What can hang from each mark:
Z_611: Z_164 Z_716
Z_75: Z_716
Z_164: Z_75 Z_611
Z_67: Z_185
Z_716: Z_67 Z_458 Z_611 Z_653
Z_653: Z_164
Z_458: Z_164 Z_716

Every row comes from one small tree of marks. The marks that hang from a mark follow it in brackets, in the order of their numbers. Every link used is in the known rows. Which tree was each row made from?
Known rows:
Z_75(Z_716(Z_458 Z_653(Z_164))): [-0.37 -0.40 -3.29 -2.34  0.38 -1.72 -1.24 -0.57  2.71  0.03  2.71 -2.02
  0.45  0.85 -0.18  0.61  4.23 -2.22 -1.77  1.36 -0.85]
Z_611(Z_164(Z_75(Z_716(Z_67(Z_185) Z_653)))): [-0.12  0.58 -3.36  1.14 -0.70  0.24  1.24 -1.37  5.19 -1.65 -2.20 -0.73
  4.85  2.21  0.36 -0.72  1.31 -2.71 -0.21  3.32 -2.38]
Z_164(Z_75(Z_716)): [ 1.60  0.43 -4.77  0.34 -1.12  1.11  0.20 -0.04  2.72  0.08 -0.25 -0.38
  1.23  1.55  1.66  1.03  0.20 -2.73 -0.98  3.85 -1.34]
Z_611(Z_164(Z_75) Z_716(Z_458)): [ 2.95  3.13 -2.09  2.28  0.13  2.21 -0.57  0.16  5.52  1.82  0.79  2.17
  3.05  4.08  1.79 -0.44  4.94 -0.64 -2.51  3.90  1.45]
Z_716(Z_67 Z_458(Z_164)): [-0.15  2.00 -3.63 -0.37  0.74  1.67 -0.13  0.17  4.23  1.63 -0.02  4.25
  2.31  2.05  0.94 -1.12 -0.64 -4.65 -3.58  2.63  1.60]
Z_164(Z_75(Z_716(Z_67))): [ 1.07  0.98 -4.17  0.76 -0.77  2.02  0.43 -0.05  0.69 -0.20 -1.49  2.37
  1.96  1.26  1.17  0.31 -2.45 -3.83 -0.95  3.13 -2.71]
Z_75(Z_716(Z_458)): [ 0.32  0.72 -4.70 -1.81  0.21  0.85 -0.24  0.54  4.50  1.94  1.13 -0.38
 -0.91  0.96  1.46  0.65  2.20 -2.23 -2.56  2.30 -0.15]
Z_611(Z_164): [ 0.48  1.56 -3.99 -0.14 -1.14 -0.79  0.34 -0.37  2.47 -0.22 -0.84  1.88
  3.80  1.79  0.70  0.79  2.62 -2.13 -3.47  3.18  1.79]
Z_458(Z_716(Z_67 Z_611 Z_653)): [-1.57  1.17  1.33 -0.69  2.03  0.42  0.33  0.11  0.26  1.17 -1.13 -1.63
  0.49  0.57  1.10 -1.90  1.23 -2.02 -3.05  2.63 -2.24]
Z_458(Z_164 Z_716(Z_67)): [ 0.57 -0.34 -1.55 -0.85  0.08  1.23 -0.73 -0.59  4.19  0.77 -0.72  2.61
  2.46  1.65  0.94 -0.72 -0.95 -5.21 -5.39  3.47  0.10]
Z_716(Z_67(Z_185) Z_458 Z_611 Z_653): [-2.70  3.76 -0.15 -0.33  2.53  1.32  1.83  0.75  5.05  1.99 -1.61 -1.28
  1.29  0.75  0.26 -2.66  1.85 -0.90 -0.99  1.81 -0.58]
Z_458(Z_164): [ 0.10  0.56 -3.58 -0.83 -0.28  0.06 -0.09 -0.28  4.25  0.41 -0.27  1.17
  2.62  1.57  1.01  0.49  1.00 -3.69 -4.03  4.16  2.01]
Z_653(Z_164(Z_75 Z_611(Z_716))): [ 3.38 -0.25 -0.32  1.68  0.35  0.66 -0.80  0.56  2.23 -0.18  0.04  2.56
  0.94  2.60  1.19  0.76  0.75 -1.06 -1.09  5.14  0.63]
Z_611(Z_164 Z_716(Z_653)): [ 0.62  1.36  0.44 -0.17  1.30 -0.83 -0.48 -0.64  2.12 -1.04  0.04 -0.83
  2.68  1.88  0.48  0.52  6.39 -0.84 -3.12  4.27 -0.11]
Z_716(Z_67 Z_458 Z_653(Z_164(Z_611))): [-0.47  0.25 -1.24 -0.55  1.60 -1.02  0.41  0.64  0.38 -0.57  0.51  3.10
  0.88  1.51  0.25 -1.48 -0.62 -2.82 -0.33  2.29  0.31]
Z_611(Z_164(Z_75) Z_716(Z_67 Z_458 Z_653)): [ 1.53  3.48 -0.16  2.38  1.48  1.87 -0.21 -0.35  2.56  0.26  0.06  2.43
  3.77  3.72  1.05 -1.83  3.83 -1.75 -1.29  3.40 -0.92]
Z_75(Z_716(Z_611)): [-0.90  0.20 -3.38 -1.53  0.69  0.57 -0.04  0.47  1.73  2.07  0.02 -2.59
 -1.33  0.20  1.98  1.49  1.80 -0.73 -2.86  3.45 -0.48]
Z_716(Z_67 Z_458(Z_164(Z_75 Z_611))): [ 1.44  0.16 -4.12  2.10  0.67  2.47  0.58  0.94  4.87  1.87 -0.27  4.98
  1.62  3.79  2.91 -2.04 -3.52 -3.95 -0.39  4.80  2.60]
Z_653(Z_164(Z_75)): [ 1.81  1.95 -3.51  1.11 -1.95 -0.29 -0.04 -0.49  1.47 -0.94 -0.26  2.39
  4.23  2.16 -0.31  0.48  0.32 -2.87 -1.57  2.55  0.57]

Write each row's tree:
[-0.57  0.89  0.51 -1.14  0.88  0.03  0.57 -0.22  0.78 -0.77 -1.20  0.35
  1.76  0.48  0.11 -1.62  0.63 -3.86 -3.04  2.50 -2.65]  Z_458(Z_716(Z_67 Z_653))
[ 0.11  1.08  0.74  1.24  0.26  0.03 -0.57 -0.90 -0.07  0.25 -0.11 -0.68
  2.97  2.02  0.24 -1.89  0.75 -2.39 -1.96  2.11 -1.75]  Z_458(Z_716(Z_67 Z_611 Z_653(Z_164(Z_75))))
[-0.36  2.06 -1.22  1.16 -0.11 -1.25  0.12 -0.65  0.05 -0.10  0.40 -1.92
  3.08  1.98  0.38 -0.62  2.69 -0.89 -0.37  2.85 -0.06]  Z_716(Z_611 Z_653(Z_164(Z_75)))
[-0.62  1.17 -3.11  0.43  1.06  1.00  0.20  0.32  3.46  2.51  1.75 -4.31
 -0.67  2.32  2.74 -1.02  3.45 -0.39  0.39  3.23 -0.93]  Z_164(Z_75(Z_716(Z_458 Z_611 Z_653)))
[ 2.92  0.34 -0.30  1.92  1.05  2.00  0.48  1.37  3.02  0.63 -0.89  1.86
 -0.19  2.38  2.53  0.18  0.26 -0.78 -0.54  6.21  0.26]  Z_164(Z_75 Z_611(Z_716))
[-2.45  0.43 -1.50 -1.32  1.99  0.32  0.26  0.05 -1.23  0.57 -0.71 -2.41
 -0.39 -0.11  1.43  0.05  0.63 -1.75 -1.56  2.83 -2.94]  Z_75(Z_716(Z_67 Z_611 Z_653))
[ 0.87  0.52  1.21 -0.47  3.44  0.52  0.39  1.63  3.73  1.22  0.92 -0.52
 -2.13  1.55  2.11 -0.93  3.76 -0.11 -0.86  4.97  0.26]  Z_164(Z_611(Z_716(Z_458 Z_653)))
[ 2.17 -0.08 -0.06  2.24  1.54  3.16  0.65  0.58  8.13  0.74 -2.63  3.12
  1.90  2.89  1.78 -0.86 -1.94 -2.55 -1.36  6.35  0.56]  Z_458(Z_164(Z_75 Z_611(Z_716(Z_67(Z_185)))))
[ 1.22 -0.59 -1.91  1.28 -0.29 -1.89  0.74 -0.02  0.90 -1.72  0.24  0.44
  2.30  2.26  0.86 -0.53  0.19 -1.93  1.11  4.16  0.62]  Z_716(Z_653(Z_164(Z_75 Z_611)))
[ 0.65 -2.71  0.18 -1.41  0.52 -2.59 -0.29 -0.03  2.28 -0.88  0.79 -1.20
  0.06  1.14  0.68 -0.48  1.80 -2.26 -2.35  3.59 -0.05]  Z_458(Z_716(Z_653(Z_164(Z_611))))
[-1.29  0.20 -2.25 -1.77  0.97 -0.32  0.52 -0.24 -0.68 -1.40 -0.83 -0.23
  0.77 -0.16  0.44  0.25  0.06 -3.56 -1.53  2.70 -3.50]  Z_75(Z_716(Z_67 Z_653))
[ 2.42  1.05  0.40  2.31  1.57  2.96  0.62  1.45  0.81  0.25 -2.10  4.48
  0.40  2.18  2.14 -0.51 -2.48 -2.05 -0.45  5.57 -1.07]  Z_164(Z_75 Z_611(Z_716(Z_67)))
[-1.03  1.06 -2.11  0.75  1.12  1.14  0.58 -0.11 -0.69  0.47 -0.81 -2.04
  0.89  1.14  2.02 -0.73 -0.20 -1.77  0.24  3.39 -3.19]  Z_164(Z_75(Z_716(Z_67 Z_611 Z_653)))
[ 0.47 -0.82 -3.23  0.90  1.43  1.35  0.95  0.94  2.07  0.67  0.30  0.69
 -0.74  2.27  2.82 -1.62 -1.59 -2.72  1.76  4.04 -1.60]  Z_164(Z_75(Z_716(Z_67 Z_458 Z_653)) Z_611)
[ 1.55  1.70  1.11  2.07  2.91  2.53  0.77  1.37  2.17  0.70 -0.28  2.44
 -0.19  2.87  2.19 -2.29  0.27 -1.51  0.89  4.77 -1.33]  Z_164(Z_75 Z_611(Z_716(Z_67 Z_458 Z_653)))
[-2.11  0.67 -3.17 -0.57  1.84  0.15 -0.22 -0.26  1.57  2.05  0.94 -1.73
  0.80  1.80  2.06 -0.78  3.54 -0.97 -2.11  2.19 -0.66]  Z_75(Z_716(Z_67 Z_458 Z_611(Z_164) Z_653))
[ 2.03 -0.34 -3.25  1.40 -1.14 -0.48  0.31  0.33  1.77 -0.63 -0.16  2.82
  2.20  2.37  1.18  0.18 -1.40 -2.13 -0.09  4.20  1.85]  Z_653(Z_164(Z_75 Z_611))
[-0.69 -0.56 -2.13 -0.28  2.29  0.22  0.69  0.66  3.64  0.83  0.47  2.22
  0.57  2.28  2.07 -1.87 -0.95 -3.77 -1.00  4.33  1.68]  Z_716(Z_67 Z_458(Z_164(Z_611)) Z_653)
[ 1.58  0.76  1.67  2.03  2.40  1.45  0.96  0.91 -0.09 -0.84 -1.72  2.04
  0.58  2.02  1.94 -1.25 -0.80 -1.82  0.68  5.71 -2.18]  Z_164(Z_75 Z_611(Z_716(Z_67 Z_653)))
[ 0.06 -1.33 -2.04  0.83  0.76  0.79  2.22  0.41  4.71 -1.25 -2.49 -0.73
  0.80  1.23  1.55 -1.22 -2.28 -2.60  1.85  4.77 -2.44]  Z_164(Z_75(Z_716(Z_67(Z_185) Z_653)) Z_611)
[-0.10  0.36  0.70 -1.30  0.25 -1.41 -0.77 -1.00 -0.08 -1.41 -0.33  0.93
  2.91  0.58 -1.08 -0.95  1.03 -4.08 -3.61  1.42 -2.29]  Z_458(Z_716(Z_67 Z_653(Z_164)))
[-1.53 -0.05 -3.54 -1.07  1.42 -0.66 -0.36 -0.21  3.76  2.31  2.15 -4.30
 -0.03  2.12  2.37 -0.07  6.19  0.26 -2.08  2.81  0.75]  Z_75(Z_716(Z_458 Z_611(Z_164) Z_653))
[-0.70  2.55 -3.82  0.19  0.57  0.60  0.12  0.36  4.10  3.37  0.80  0.15
  1.80  2.62  2.08 -0.50  4.38 -0.05 -3.20  2.66  3.17]  Z_716(Z_458 Z_611(Z_164))
[ 1.41  2.62  0.33  2.36  0.93  0.95  0.14 -0.80  0.47 -1.46 -1.30  2.05
  4.64  2.96  0.71 -0.91  2.82 -1.96 -1.41  4.02 -1.81]  Z_611(Z_164(Z_75) Z_716(Z_67 Z_653))
[-1.36  3.68 -2.12 -0.01  1.78  2.32  0.80  1.14  1.24  3.17 -0.77  2.32
  0.47  1.17  1.39 -1.45 -0.07 -1.53 -2.51  1.83  0.59]  Z_716(Z_67 Z_458 Z_611)
